Each row comes from the steps of one path. Every step used is in the known rows, and no mark comes twice. Write the path behind each row, first mark first.
(in the rows, 128 means zero)
Known rows
lepez/geselag: [123 121 106 131 146 130 139 133 101 142 148 114 143 132 126 142 151 145
 126  97 130 143  91 132 121 113 148 132 166 118 133 132 122 114 150 120
 114 145 126]
rirife/pulur/mazugiz/geselag: [175 119 175 143 131 199 136 154 165 109 162  97 126  71 123 108  76 125
 105 124 116 143 132 110 122 132 117  89 151 114 106 119 114 106 150 172
 132 110 124]
fevod/lepez/veve/mazugiz/rirife/pulur: [211  87 161 130 180 138  93 242  85 124 178  67  97  61 113 142 113 154
 106 135  60 161 157 100 155 105 144 130 114  82  67 101 141 149 134 135
 112 148 129]
pulur/rirife/mazugiz/geselag/susita: [181 125 140 173 140 173 133 165 143  90 146  36 128 102  88  76 110 126
 144 152 161 172 147  96 139 114 145  87 144 120 151 140 119 103 142 159
 125 113 133]
rirife/mazugiz/geselag: [153 123 128 144 144 159 124 154 105 118 153  72 144 110 150 128 113 120
 132 109 112 146  96  97 118 136 154  89 148 129 139 157 108 126 140 155
 109 112 146]
fipup/susita/gipef/geselag/lepez/fevod: [ 92 111 145 172 143 167 175 144  73 142 141  66 178 121 123 180 131 153
 128  82 118 119  32  59 165 118 156 170 177 136 196  73 169 129 170 112
 139 178 158]
geselag/gipef/fipup: [144 129 127 117 106 115 131 131 110 130 135  94 154 124 117 151 121 137
 134 121 114 102 118 107 147 112 157 144 113 161 149 123 136 109 178 111
 108 147 142]
pulur/mazugiz/geselag: [157 126 134 144 119 160 150 140 164 108 153  93 146 105 130  89 113 138
 133 139 117 158 117 105 106 135 105  72 152 122 139 126 117 120 158 133
 135 108 135]
veve/lepez/geselag/gipef: [160  79 105 123  91 119 138 164  67 152 178  93 149 116 111 124 158 163
 133  95 158 119  74  97 106 101 117 171 144 125 152 113 156 125 142 119
 111 150 159]
veve/lepez/geselag/mazugiz/pulur: [186  97  95 124 125 130 150 142  68 145 193 105 113  70 139  91 159 154
 124  68 129 154  68 104 103 107 159 113 147 105 110 111 177 115 141 141
  96 136 167]
lepez/fevod: [126 139 139 148 169 117 140 126 104 140 148 115 151 126 135 170 149 131
 122  84 131 128  81 125 140 122 128 149 139 116 164 137 138 119 117 124
 133 128 124]
fevod/lepez/geselag/gipef: [144  91  78 125 117 117 127 175  68 148 171  73 117 134 133 149 178 136
 140 117 115 164  98 104 103 113 132 138 135 128 159 118 127 109 157 111
 101 151 160]
lepez/geselag/susita/gipef/fipup: [ 87 141 114 148 132 156 132 127  97 150 126  93 188 149 118 147 133 128
 129 117 105 123 111 102 166  74 158 138 132 156 150 124 150 107 218  99
 115 193 123]
veve/mazugiz/rirife/pulur: [206 107 184 126 162 162 105 171 129 122 173  97 103  61 122 120  78 140
 104 118 111 111 154 105 137 132 148 132 107 100  81 119 157 139 116 154
 118 136 114]
fipup/susita/gipef/geselag/veve: [ 74  87 122 156 131 156 162 144 121 140  82  52 157 166 125 132 113 139
 129 132 115 130 107  74 174 102 148 148 161 146 142  77 129 156 193 101
 125 156 159]
veve/mazugiz: [157 102 142 121 125 126 146 146 130 121 143 113 138 133 120 111 128 147
 111 120 120 122 139 121 125 135 106 138 139 119 140 140 161 145 113 113
 147 133 124]
vave/rirife/mazugiz/veve/lepez/geselag: [179  99 153 155 156 126  97 188  71 138 152  52 136  71 101 100 117 141
 137 105  98 139  68 106 171 112 195 131 115  91 113 146 124 145 114 155
  97 139 151]
pulur/rirife/mazugiz/veve/kufe: [180 134 203 164 174 144 112 194 127  98 178  58  82  93  72  97 104 138
 138 158  95 155 155  64 181 100 133 156  85  93 101 137 125 124 125 144
 144 158 137]
pulur/rirife/mazugiz/geselag/lepez: [212 115 142 166 119 148 134 178 118  92 170  63 130  61 104 102  96 162
 156 147 150 149  98  65 129 142 140 104 159 111 153 111 117 100 138 147
 109 141 172]
susita/gipef: [103 132 143 133 120 149 116 135 137 147 127 143 152 135 151 140  95 117
 135 132 113 111 126 100 142 114 104 150 101 143 113 110 140 145 158 116
 124 172 142]
pulur/rirife/mazugiz/veve/lepez: [197 125 189 162 145 143 109 191 121 105 151  69  80  55  83  76  83 149
 157 163 113 153 133  66 161 112 154 144 112  85  98 126 138 145 114 155
 113 149 151]
susita/gipef/geselag/mazugiz/rirife/pulur: [184  99 160 144 172 203  99 153  83 136 181  90 137  80 164 163  71 127
 117  99  89 115 111  76 144 110 179 125  97 124  81  93 165 118 187 114
  63 173 151]
fevod/lepez: [120 127 113 130 132 121 119 163 110 127 133 119  88 125 136 129 153 116
 135 159  79 164 145 120 116 136 124 105 129 123 139 123 121 136 122 123
 120 138 148]
kufe/veve: [123 120 121 124 129 110 124 130 137 138 116 109  72 146 116 117 117 119
 157 120 110 119 116 136 154 106 114 121 117 127  84 142 129 148 134 125
 141 109 130]
vave/rirife/pulur/mazugiz/veve/lepez: [201 105 222 151 126 162  99 186 159 115 139  91 103  27  79  64  56 129
 110 151  98 122 137 113 182 125 136 125  84  85  74 103 136 140 107 183
 134 118 129]
mazugiz/veve: [139 129 114 146 126 127 130 142 119 140 139  89 111 100 133 128 114 136
 133 126 110 142 126 101 144 108 146 141  93 111 104 144 128 119 161 146
 113 109 118]
veve/lepez: [137 116 139 125 109 123 129 149 106 129 139 135 117 106 114 102 135 143
 128 137 122 117 119 113 118 124 110 136 135 120 133 118 151 153 106 130
 131 138 150]
rirife/pulur/mazugiz/veve/kufe: [172 116 218 148 145 183 114 182 141 116 190  89  89  82  79 102  92 124
  92 143  87 138 164  79 172  98  96 155  76  94  81 126 139 107 139 162
 169 136 114]
veve/lepez/geselag/mazugiz: [171  89  99 122 113 128 148 151  49 136 183  98 152 116 132 114 171 167
 126  85 145 127  76 106 116 122 122 133 169 115 154 120 172 114 127 111
 116 149 157]
geselag/gipef/susita: [147 116 136 123 101 139 141 137 114 142 114  75 158 140  83 135 128 142
 142 112 136 119 121 100 132 118 147 121 124 171 173  97 127 113 153 112
 119 139 151]
pulur/rirife/mazugiz/veve/lepez/geselag/susita/gipef/fipup: [157 138 175 181 148 173 114 190  88 128 150  33 137  74  76  92  87 149
 155 152  93 148 115  39 200  62 185 155 119 113 120 123 160 125 202 125
 101 212 146]
geselag/susita/gipef/fipup: [ 89 149 135 145 111 155 123 122 125 136 106 104 171 143 119 130 108 111
 131 146 104 109 149  96 173  90 137 135  98 165 141 120 156 121 197 106
 130 176 124]
fipup/susita/gipef: [ 70 137 154 136 121 178 144 142 150 135 101  95 138 138 141 125  91 120
 139 131 120 111 131  89 167 130 132 146 136 153 123  78 137 160 159 151
 161 165 128]
fipup/gipef/geselag/veve/lepez/fevod: [119  96 142 169 171 107 181 181  19 140 145  38 168 154  99 131 157 165
 104  89 111 128  52  84 154 104 160 193 184 115 163 105 176 164 130  81
 118 144 171]
geselag/lepez/veve/mazugiz/pulur: [213  70 113 135 109  98 150 183  93 134 169  93 151  63  98 111 135 179
 112  95 133 151  92  89 142  91 124 153 123  94 103  99 174 124 154 128
 133 132 151]

Write each row's path
[166 130 158 134 164 151 105 134 123 123 141 111  92  85 136 108 102  94
 128 110 113 161 111 105 130 125 191 102 103 115  88 140 124 132 116 168
 106 126 144] -> rirife/mazugiz/pulur
[152  92  90 126 111 124 136 143  88 151 167  84 162 139 125 150 152 146
 134  86 163 131  84 115 117 104 135 162 136 133 150 123 133 102 163 118
 107 139 139] -> lepez/geselag/gipef
[155 118 124 157 127 103 145 136  72 140 168 107 170 101 125 170 157 154
 128  95 159 120  58  94 137 130 113 166 134 115 193 117 159  97 118 122
 136 140 147] -> geselag/lepez/fevod
[190 137 178 164 166 149 109 171 142 104 140  62  88  75 100 101  76 133
 156 157 119 165 142  80 172 118 174 136 105  93  95 139 113 120 136 154
 110 138 129] -> pulur/rirife/mazugiz/veve
[160  81 123 126 144 103 133 217  88 123 147  82 132 131 110 131 164 160
 115 134  69 169 141 115 145 109 101 137 147 100 128 122 147 156 130  96
 142 148 137] -> fevod/lepez/veve/mazugiz
[ 67 120 151 143 145 193 159 136 129 131 100  86 138 145 125 138 102 127
 128 117  88 127 104  92 154 116 169 131 170 149 134  86 139 161 181 120
 131 169 138] -> fipup/susita/gipef/geselag
[188 109 206 147 115 181 113 180 134 122 160  99  88  41  93  81  70 138
 112 146 107 135 142  80 152 112 122 142 100  85  76 115 150 129 129 174
 139 126 128] -> rirife/pulur/mazugiz/veve/lepez
[ 99 115 140 146 143 162 132 128 115 143 125 129 151 139 138 152 108 125
 125 120  79 127 100 103 128 100 143 138 135 138 121 113 144 147 181  85
  95 176 153] -> susita/gipef/geselag
[161  85 129 139 112  93 131 199  57 129 185  98 173 126  70 147 174 177
 114 122 129 123 102  84 167  81  72 186 116 114 143  93 148 113 141 100
 165 160 152] -> geselag/lepez/veve/kufe
[132 107 107 134 148 105 114 199  85 129 133  97 123 125 120 151 162 139
 132 143  76 175 130 121 146 101 123 127 135 110 118 108 113 139 146 108
 123 142 141] -> fevod/lepez/veve
[100 123 125 148  99 160 117 129 129 144 121 111 162 153 128 115 116 106
 129 142 150 123 150 100 148  96  97 149  82 148 138 117 161 127 165 121
 143 153 123] -> geselag/susita/gipef
[186  94 149 142  94 158 151 178  91 146 161  30 156  89  57  81 134 182
 153 117 120 159  84  53 132  88 147 121 131 127 164  94 148 115 181 113
 117 150 157] -> pulur/mazugiz/veve/lepez/geselag/gipef/susita
[162 123 145 147 151 148 103 156  98 127 141  64 115  99 134 127 101 116
 136 126 109 152 119  81 159 121 176 137  89 109 109 163 121 124 139 154
 112 118 128] -> rirife/mazugiz/veve
[187 131 156 154 183 167 186 156 107  97 165  55  87  88 101  75  99 148
 126 102 102 174 113 106 132 120 229 117 163 116  73  80 175 129 164 117
  92 148 153] -> fipup/gipef/geselag/mazugiz/pulur/rirife
[208 102 151 147 171 107 143 220 150 108 157  86  67  55  82  86 127 164
 134 146  63 208 157 108 147  89 131 113 143  74  72  87 140 152 140 124
 121 152 151] -> fevod/lepez/veve/mazugiz/pulur/rirife
[100 162 173 131 147 166 168 158  95 126 102  68 153 156  79 108 110 142
 125 117  94 123 131 111 152 136 192 118 163 170 138  88 135 152 140 117
 141 160 131] -> fipup/gipef/susita
[202  99 175 121 160 143 101 173 137 133 161  78  50  82 114 109  66 131
 132 113  93 104 144 112 164 111 136 123  93  99  39 132 157 159 121 153
 132 119 116] -> kufe/veve/mazugiz/rirife/pulur
[143  83 110 136  94  85 131 157  98 138 122 103 134 126 113  96 145 154
 128 153 151 120 123  91 137 110  85 153 129 118 145 107 143 144 119 112
 128 127 170] -> geselag/veve/lepez
[120 107 128 140 145 198 174 127 116 131 133  67 115 105 154 116 105 123
 125  79  93 150  88  75 145 112 198 103 146 143 103  75 172 137 195 141
 110 151 157] -> fipup/susita/gipef/geselag/mazugiz/pulur
[176 122 125 143 181 161 151 161  40 110 176  33 142 126 140 115 122 152
 132 107  99 141 101  95 126 141 233 116 138 130 109 100 176 141 162  89
  87 142 143] -> fipup/gipef/geselag/mazugiz/rirife
[195 134 202 180 186 132 122 184  97 116 171  58 101  51  93 115 101 151
 149 119 117 154  88  62 175 109 152 166 124  74 133 134 147 137 101 153
 117 148 149] -> pulur/rirife/mazugiz/veve/lepez/fevod
[176 109  92 137 116 131 139 140  87 132 162  64 127 105 156 125 127 142
 132 108 129 140 120  92 147 122 140 133  87 114 119 142 156  98 165 137
 112 103 127] -> geselag/mazugiz/veve
[181 115 105 124 129 134 142 118 116 128 161 111 109  88 157 106 130 124
 125  91 134 152 114 111 117 126 155 103 103 123 100 117 160 105 142 149
 108 112 148] -> geselag/mazugiz/pulur
[153  61 122 150 138 126 154 146 123 152 133  92 137 118 136 110 107 141
 108 108  85 150 106  73 133  78 128 141 116 114 101 111 169 158 192  83
  91 157 179] -> susita/gipef/geselag/veve/mazugiz/pulur
[142  67 110 144 119  99 144 151  76 134 122  92 135 134  99 113 157 161
 117 140 116 136  95  96 124  96 123 138 160 112 151 115 144 146 140  81
  96 128 181] -> gipef/geselag/veve/lepez
[177 135 194 148 167 150 108 156 154  91 130  99 107 104  95 103  92 127
 149 155 138 151 146 106 154 139 156 125 141 111 119 122 113 130 102 136
 125 156 139] -> pulur/rirife/mazugiz
[109 127 115 121 124 147 170 141  99 132 124  35 157 136 104 150 140 155
 137  87 129 115  86 104 163 114 206 144 184 162 163  98 126 110 199 138
 131 156 128] -> lepez/geselag/gipef/fipup/susita
[184  74  84 135  76 105 170 169 102 136 172  54 110 109 117 100 123 170
 147 105 114 113  80  87 129 118  77 111 146 120 132 143 169 135 157 125
 148 101 158] -> kufe/veve/mazugiz/geselag/lepez
[179 133 168 134 166 164  88 156 127 129 158 110  96  58 133 138  79 123
 120 129 120 117 145 112 139 124 172 121  93 111  69 107 122 122 131 168
  98 130 121] -> mazugiz/rirife/pulur
[125  82 102 142 139  89 142 165  78 147 171  79 155 171  96 131 192 160
 106 115 134 136 109  97 153  80  81 167 138 117 152 121 124 110 149  92
 144 154 155] -> lepez/geselag/veve/kufe
[172  94  99 117  98 106 169 161 119 136 158  27 121 129 118 122 107 154
 147  86  74  98  93  98 150  95 122 113 134 156 124 156 157 139 203 112
 122 109 149] -> kufe/veve/mazugiz/geselag/gipef/fipup
[199  97 200 156 142 164 108 189 131 130 162  79 117  33  78  77  80 148
 110 120 100 135 103 116 177 110 154 130 119  75  78 108 130 126 126 174
 121 136 128] -> vave/rirife/pulur/mazugiz/veve/lepez/geselag
[217  88 175 130 176 146 102 209 106 125 172  78 140  61 106 142  88 164
  99 103 109 125 143 108 165  98 150 153 115  87  60 107 147 143 141 144
 120 137 109] -> lepez/veve/mazugiz/rirife/pulur
[191  83 134 155 101 125 151 213  94 108 209  63 194 100  73 109 162 188
 119 136 118 154  91  60 145  90  51 128 139 107 157  89 136 104 173 106
 173 139 160] -> pulur/mazugiz/geselag/lepez/veve/kufe
[188  76  94 128  83 129 168 168 114 133 184  49 165 119 137 119 126 159
 121  88 138 121 107  92  99 123  93 132 132 137 162 143 158 125 164 130
 122 102 147] -> veve/mazugiz/geselag/gipef
[196 115 165 134 153 111 152 150 203 117 139  97  14  80  80  54  80 145
 158 124  97 153 142 123 154  96 123 111 123  92  40 119 157 161 127 143
 141 123 138] -> kufe/veve/mazugiz/pulur/rirife
[146 108 113 125 117 143 151 143  87 153 138  61 178 146  82 146 154 160
 139  81 139 134  87 106 125 103 167 122 157 161 181  99 120  98 172 106
 104 155 149] -> lepez/geselag/gipef/susita
[ 95 149 102 157 109 164 146 135 121 139 129  72 182 125 139 130 106 123
 129 128  89 117 124  85 153  87 138 101 117 170 150 128 142 114 232 124
 110 150 136] -> mazugiz/geselag/susita/gipef/fipup
[206 104 199 142 113 190 133 173 173 118 129  37 174  68  64  97  64 133
 120 111 114 119 121 115 155 134 152  62 125 157 148  76  98 100 155 165
 116 113 149] -> vave/rirife/pulur/mazugiz/geselag/gipef/susita
[180 125 174 141 172 131  92 139 147 118 121 101 109  70 122  91  88  89
 130 115 103 146 106 137 159 134 208  86  86 115  84 127 110 142  95 176
 102 119 150] -> vave/rirife/mazugiz/pulur
[132 105 146 134 152 106 127 190  89 127 168 103 156 149  81 145 166 155
 105 113 100 131 127 113 171  73  85 171 120 116 115 115 129 134 140 105
 163 151 128] -> lepez/veve/kufe
